Each row comes from the steps of one path. Every step used is in the known rows, and no mark comes twice. Write the path behind each row, first mark first.
Known rows
R/W/Y/H/K/S/U: [ -0.2  -8.6  -4.2  -9.3   0.8 -30.9 -28.2   9.0  -8.4   5.5   0.2   2.8
  -3.0   3.9 -10.9 -19.0   4.7  -7.4  27.3  41.5  -7.8 -23.5  -5.4 -14.0]
K/W/Y/H: [ -0.6  -4.4   7.4  18.9   9.6  -2.4   1.0  -9.8  -1.4   6.0   3.5 -21.8
  -5.2  25.0 -34.6 -16.5  -1.6   9.8  32.0  31.1  -0.5   5.9  -2.0 -11.8]
A/Y/W/K/H: [-12.3  13.5   2.3   5.7 -31.9  16.6   1.3   4.0  -7.8   9.3  -2.5  -5.1
 -15.2  13.7  -0.3 -26.5   4.2  -2.2  -1.4 -12.3   0.5  -1.0   0.1 -10.0]
R/W/Y/A: [-16.2  -4.2  -2.2   8.7  20.9 -36.8 -30.5  -1.7  -4.5  -0.6  -2.1   7.0
  -0.1  15.1 -26.0 -17.8  -2.0  -8.2  21.9   8.5  -4.4 -20.0   0.6 -21.5]
Y/W/K/S/U: [-13.0  11.8   9.9 -11.6 -23.3  36.3  -6.1   0.0  -9.4   5.3   3.0   3.4
   0.7   4.9  -6.3 -46.5  -4.4   0.4   3.2  37.7   5.0 -10.5  -0.5   3.0]
A/Y/H: [ -3.6  -0.4  -3.3  -2.7 -13.3   6.0   8.1 -17.3  -3.8   4.3  -0.8 -17.0
 -13.0   2.5  32.3  17.2   3.0   0.3  -4.6 -14.7  -1.6   0.8  -7.8  -7.8]
R/W: [  6.6  -6.6   1.4 -10.1  15.4 -27.6 -18.8  -9.8  -7.1 -26.3  -1.2  11.7
  -4.6 -25.4  -2.5  -7.6  -5.4  -9.2   5.6  18.3  -4.3 -22.5  -4.4  17.9]
S/K/H: [ 18.7  -4.0  -2.9  -2.8  12.0  -4.9   1.4  42.0   5.2  -4.4 -11.9 -28.7
   5.1 -29.6   5.2  14.0  -3.2   1.7 -15.6  10.3   1.8  -1.7   0.8  26.3]
W/Y/H/K: [ -3.3  -7.3   5.4  17.5   6.5 -20.0   0.9  -7.2   1.7   9.1 -14.3  -5.4
   7.0  32.9  -9.6   3.0   3.1   1.6  25.5  31.4  -1.4   1.0  -3.9 -19.9]
K/S: [ -0.7  -4.9   2.1 -32.6 -21.5  15.4  15.0 -33.6  -1.3   0.2  26.3   4.9
  -9.3 -26.5  16.9   9.3  -6.6   7.2  -9.7  28.3   3.2   2.2  -4.9  15.6]
R/W/K/H/Y: [ -4.3  -9.8  -4.9  -1.2 -19.0 -31.6 -17.4  10.5  -6.3 -14.6  -7.6  10.0
  -3.6  -6.8 -18.4 -34.8  -9.3 -13.0  11.5  24.4  -4.0 -15.5   2.8   6.4]
A/Y/H/K: [  4.2  -0.9  -2.3  -1.5 -17.3  -1.7   3.4 -17.7  -2.9   4.6 -14.0  -6.4
 -10.4   0.3  31.9  21.0  11.7  -1.6   0.2 -12.6  -2.6  -4.8  -6.6 -10.3]
K/A/Y: [  0.9   6.9  -6.0  -4.9   5.4   4.8   4.6 -12.2   9.5  -2.3  31.4  16.0
  -5.8 -13.0  16.9  37.7  10.8   1.5 -18.1 -70.2  -0.8  13.5  -0.9  -4.0]
K/A: [  6.0   1.2   0.0  -4.5  20.8   3.8   4.0 -15.7  12.0 -15.9  33.0  17.5
   6.0 -19.5  10.9  37.7   2.5   3.0 -17.4 -44.8   2.0   8.6  -0.7   9.1]
W/Y/H/K/S: [ -5.5  -7.4   3.4   7.3  -4.0 -15.2   5.3 -13.2   2.0  17.4  -5.3  -6.2
   4.0  30.0  -7.4   0.7   3.2   3.7  25.9  39.1  -0.9   2.0  -4.5 -21.9]
S/U: [  9.4  -5.1  -2.2 -15.7   3.4  21.0 -31.2  42.1 -13.1 -16.1   7.6   9.4
  -1.6 -22.6  19.8  15.4   1.0   0.3 -20.0   8.3  -5.1  -5.6  -2.7  15.3]
A/Y/W: [ -9.0  14.0   6.5   1.3  -9.4  17.2   4.7  -7.7  -8.5   3.0   1.2   3.5
 -16.1   9.5  12.5  -4.4   7.0  -0.1  -5.5 -19.8  -0.2  -3.6  -3.4  -5.7]
U/S/K/W/Y/A: [ 26.5   5.2 -10.8  -3.9  16.1   4.8  14.8 -29.4   1.2   9.7 -23.6 -12.8
   9.1 -13.1  -7.7 -15.0  -5.5   2.3   1.5  -8.4  -2.0  17.6   3.6   9.2]
W/Y/A: [-27.5  -1.2   1.3  23.3  17.6 -11.7 -13.1  -3.3   2.7  14.5  -1.2   0.5
   6.2  40.7 -22.8   1.5  -2.6   2.8  13.4  -5.6   0.9   4.2   4.3 -34.9]
K/H: [  9.9  -9.4   2.5   3.9 -12.2  -1.8   3.2  16.2  -1.5 -17.6  26.2 -16.0
  -7.3 -11.1   1.3  12.2  -8.6   5.0 -14.7  17.1  -0.3  -4.5   0.5  14.0]

Which path is each row?
[ 32.6  13.6 -11.6 -16.5  12.7  15.3  26.0 -30.4   3.6   4.1  -8.5  -0.2
   7.9 -28.2  19.1   0.3   0.7  -1.2 -17.8 -38.9  -2.0  18.3   0.3  18.7] | U/S/K/A/Y/W
[-18.1  -1.9  13.6   9.7   7.5   9.8  23.9  -3.4  -5.6 -10.9   0.9  35.6
   1.4  36.1   8.9  10.7  -4.4  -0.8  -6.0   4.9   2.1   0.0   3.8  -2.1] | H/Y/W
[-11.2  15.0  11.9   6.2  -0.6  23.5   0.1 -10.6   1.1  -4.6   3.6   8.7
   8.8  10.2 -12.3 -32.4  -2.7  -1.2   2.5   1.4   6.4  -5.3   1.5   1.5] | Y/W/K/A
[ 11.2   5.8  -9.4  -7.9  24.2   2.0   4.1  18.1  13.7   9.6  -7.2 -17.3
   7.9 -26.0  22.4  32.4   9.5  -0.3 -14.6 -43.8   2.1   8.4  -2.3   9.0] | S/K/A/Y/H
[  8.5  -3.2   7.6  17.3   4.9 -18.5 -17.8  -9.6   1.6   0.3 -24.1  16.5
   3.0  12.3 -28.7   2.2  15.9   3.1  24.6  12.2  -1.3  -9.2   4.3 -16.6] | H/K/W/Y/A
[  1.6  -7.0  -5.6   5.4  13.0  -6.4   3.6  44.7   6.4   5.0 -12.3 -16.7
   8.0  -3.5   7.4  23.6  -2.2   0.5 -17.0  -6.1   2.2  -0.5   6.5   6.0] | S/K/H/Y/A
[-12.3  -0.5   5.6  23.5  14.1  -2.7 -12.2  -7.3  -0.1   9.9   3.6 -10.4
  -3.8  29.4 -44.1 -14.9   0.4   9.5  26.7   6.4   0.6   4.2   4.3 -24.1] | K/W/Y/A
[ -9.3   9.7  13.1  10.2 -16.9  21.0  -0.3   4.8  -5.4  -5.6   0.3  -7.7
   2.1  13.8 -17.0 -44.9  -7.9  -0.3   4.0  31.7   5.3 -12.2   2.1   3.8] | Y/W/K/H
[  9.1  12.7  -4.4  -6.1  26.7   6.8   2.8  22.7  10.9   8.9  -6.2  -7.4
   6.8 -22.1  12.5  22.2  11.3  -0.6 -15.2 -46.5   2.6   5.8  -0.3   9.9] | S/K/A/Y/W
[ 35.6   8.7 -16.0 -19.1  10.5   7.6  25.3 -31.5   5.3   1.6 -10.3   0.9
   7.4 -36.3  22.5   9.9  -0.4  -1.7 -20.6 -43.1  -2.9  23.4   0.2  22.9] | U/S/K/A/Y
[-10.7  -9.3  -2.4   9.3 -40.1  -3.9   5.9  14.4  -0.8  -5.9  -8.9   5.1
   1.2   9.8 -12.5 -22.9 -12.9  -3.9  -2.0  16.9   1.8  10.7   7.2   4.5] | W/K/H/Y
[ 18.9   0.7   1.9  -2.0  26.5   0.9  -1.5  20.4   4.0  -3.1 -26.9 -21.1
   4.5 -29.2 -10.8   2.2   0.5   3.9   1.6  10.0   2.5   2.5  -0.2  27.3] | S/K/W
[  2.6  -5.2  -4.1 -40.7 -26.0  29.3  -9.0   6.4  -9.1   4.4  31.6   6.7
 -10.4 -30.2  23.7   8.9  -0.7   6.5 -15.9  28.4  -1.2  -1.5  -4.6  11.8] | K/S/U
[ -0.9  -4.8  -2.1  -7.4  -6.9 -27.7 -23.8  -7.8  -6.3 -19.4 -19.3  11.0
   0.1 -22.0 -16.0 -38.6  -9.0 -13.8  14.2  24.5  -2.5 -16.8  -1.3  15.5] | R/W/K
[ -3.1  -5.2   3.1  16.8  11.0 -19.0   1.3  -7.2   6.7  11.2  -3.2  -2.2
   9.3  32.2  -9.4  10.1   6.5   2.4  22.7  13.5  -1.2   4.1  -3.2 -24.2] | W/Y/H/K/A
[-25.1  -0.7   9.5   2.1 -18.4  14.3  24.5  -8.4  -5.1   1.8  -2.9  34.2
   1.7  35.7   2.0 -12.1  -6.8  -1.9   0.4  16.2   4.0   4.7   5.4  -5.6] | H/Y/W/K/S
[  0.3   4.2  -7.2  -4.0   5.7   7.4   7.3 -17.8  10.5   2.8  32.4   0.3
  -3.1  -5.9  26.1  38.7  10.0   2.4 -13.0 -60.4  -0.2   9.0  -3.9 -11.0] | K/A/Y/H
[ -8.3   5.8  -7.7  -0.5 -24.8   3.8  -2.8 -10.2   7.4   1.8  -4.0  12.6
   2.2  -9.5  -4.2 -13.0   0.7  -5.2  -3.7 -38.1   2.4  18.4   2.8  -0.3] | W/K/A/Y
[-14.1 -13.8  -1.7  15.2 -10.7  -4.3   6.4  19.7  -0.2  -4.6  25.6   1.2
  -3.0  25.6   4.9  25.6  -7.0   3.5 -16.3  -6.4   0.2  -3.2   8.7 -16.1] | K/H/Y/A
[  7.1  -2.6   0.6   3.8  11.2  -0.8  11.4  47.4   3.0   1.4 -11.4 -15.2
   5.7  -2.9   4.7  11.7  -2.1   0.5 -13.6   8.7   2.0  -1.0   4.1  15.1] | S/K/H/Y/W
